Each row comes from the steps of one path. Every step used is in the known rows, and no mark comes twice. Write the path behind each row, first mark first.
In the rows, zero is written as 128.
Known rows
M/T/R: [136 164 119 146 125 113 117 138 129  56  99 138  87  95 142 149 144 132
 102 146 114 132 138  77]
M/T/R/Q: [133 132 107 141 108 127 115 145 152  92 109 122 128 109 143 133 104 131
 116  63 126 108 113  81]
W/R: [116 112 102 117 182 146  88 149 129 144 151  64 186 112 134 130 135 138
 120 162 127 117 151 131]
T/R: [106 140 144 144 132 116  91 133 144  90  99 100 111  89 134 139 138 132
 113 165 110 134 139 123]
Q/R: [115 132 165 121 154 113  92 111 142 130  81  90  96 127 116  95 134 130
 124 148 120 110 135 164]
K/T/M/Q: [137 146 202 127 153 154 185 113 134 125 160 177 154 114 131 112 103 120
 164 127 164 164 111  88]
R/X: [119 117 106 133 137 154 149 108 110 132 156 107 113 128 138 147 183  98
 123 173 119  85 171 181]
X/R: [113 121 148 158 176 128 111 134 128 103 141 103  66 112 119  89 173 115
  99 206 112 149 118 151]
K/T/M: [136 160 218 147 139 134 178  98 137 171 123 184 173 123 115 152 128 115
 156 142 129 145 149  92]
K/T: [136 148 197 124 134 124 160 104 149 111 152 142 150 131 111 143 127 133
 150 157 141 126 161 110]
K/T/R/N: [131 152 144 139  92 107  51 133 185 103 124 135 177 128  99 136 151 173
 141 138 139 112 156 106]
X/L: [ 99 134 100 100 145 103 169 103  84 156 168 101 121 124 142 140 120 110
 122 166 101 158 185 159]
S/D: [129 141  94  24 139 115  92 100 144 113 125  95 102 148 149 137 138 121
 123 187 164  77 153 163]
K/T/R/D: [123 182 174  76 102 103 119 117 150  87 108 107 128  86 162 169  74 153
 112 151 135  86 150 128]
L/X/R/T/M/Q: [109  94 174 172 153 145 194 124  84 122 161 151 133 138 138  93 105 109
 137 123 147 226  84 138]
R/N: [146 109  54 107 130 122  35 116 160 147 155 119 138 156 109 123 146 170
 131 155 132  90 155 162]
X/R/Q/M/T: [166 120  77 167 129 133 150 178 122 103 107 171  95 137  98 107 154 112
 123  79  93 116  90  84]
L/X/R: [ 97 102 145 162 180 110 153 132  76 104 148  81  84 131 125  92 162 117
  98 205 103 149 135 165]
Q/R/X: [107 128 149 141 134 141 124 112 122 130 100  91 105 128 128 109 183  95
 124 152 119  79 155 195]
X/R/Q: [114  97 136 151 155 140 107 144 152 130 150  92 109 123 123  77 134 115
 119 117 125 117  94 148]
S/D/R/T/M: [133 144 140  56  76 125 122  97 122 188 118 147 115 168 158 151 106 122
 120 111 190 115  90 124]
L/X: [109  96 114 120 159 108 167 107  74 128 152  87 125 144 140 138 115 134
 128 172 107 119 169 160]

Write each row's path
[136 127 157 167  84 127 145 174 164 120  77 153 194 114  83 143 120 123
 171  46  95 115 111  78]
K/T/R/Q/M
[131 115 149 107 107 154 149 119 118 153 172 151 103 133 154 110  79 133
 133  89 189 165  58 109]
D/R/T/M/Q
[152 157  93 162 110 112 135 173 121  68  62 168  97 100 109 160 157 125
 116 122  83 134 126  64]
Q/M/T/R
[121  96 123 136 139 150 110 138 143 147 158  95 217 141 131 154 107 142
 130 111 143 174 139 137]
W/R/T
[132 129 160 126  88 137 136 106 117 201 135 160 117 149 143 150 103 131
 121 102 158 146  90 117]
D/R/T/M
[126 105 143 139 157 171 143 137 131 154 165 140 209 124 145 120  84 129
 151  92 165 202  94 112]
W/R/T/M/Q
[168 142  35 147  91 109  53 172 151  96  81 169 129 131  91 143 171 164
 124 111  94 105 132  84]
Q/M/T/R/N
[147  98  74  99  86 134 114 168 127 173 122 120 104 146 108 115 118 135
 142  54 122  51  71 115]
D/R/Q/M
[138 103 154 138 136 159 164 111 135 142 159 169 151 131 142 124  81 123
 154  98 158 204  96 124]
R/T/M/Q
[152 148  57 136 105 106  37 143 159  85 111 142 122 130 118 137 154 171
 108 133 128 103 145  99]
M/T/R/N
[111 111 129 139 113 130  91 140 166 122 112  90 150 104 135 122 102 132
 131  79 121 110 115 122]
T/R/Q
[ 86 144  80  86  98 122 178 106  45 168 195  80  76 134 163 135 162  87
 100 157 131  91 161 171]
D/R/X/L
[179 117  51 134 112 134 157 163 123 122 108 174 123 147 104 142 124 124
 143  55  98  97 114  78]
R/Q/M/T
[176 138  62 136 130 124 159 157 104 102 103 183  92 138 102 156 153 126
 128 125  89 115 135  84]
Q/M/T
[103  86 166 179 137 118 168 123  91 109 155 109 122 156 124 120 129 123
 114 151 119 205 124 168]
L/X/R/T
[128 150 146  51 149 125 106 107 129 141  93 106  90 100 175  98  52 141
 123 121 149  87  98 178]
T/M/Q/R/D
[141 141 169 123 124 125  70 119 174 145 111 160 171 147  96  73 127 155
 168  99 167 120 109 128]
K/T/M/Q/R/N
[ 88 135  87 115 128 125 195  97  64 156 176  98 129 127 152 150 166  78
 121 164  99 135 203 189]
R/X/L
[125 129 207 164 121 127 135  99 142 189  68 165 160 145 120 131 105 116
 144  91 127 182 118 145]
Q/R/T/M
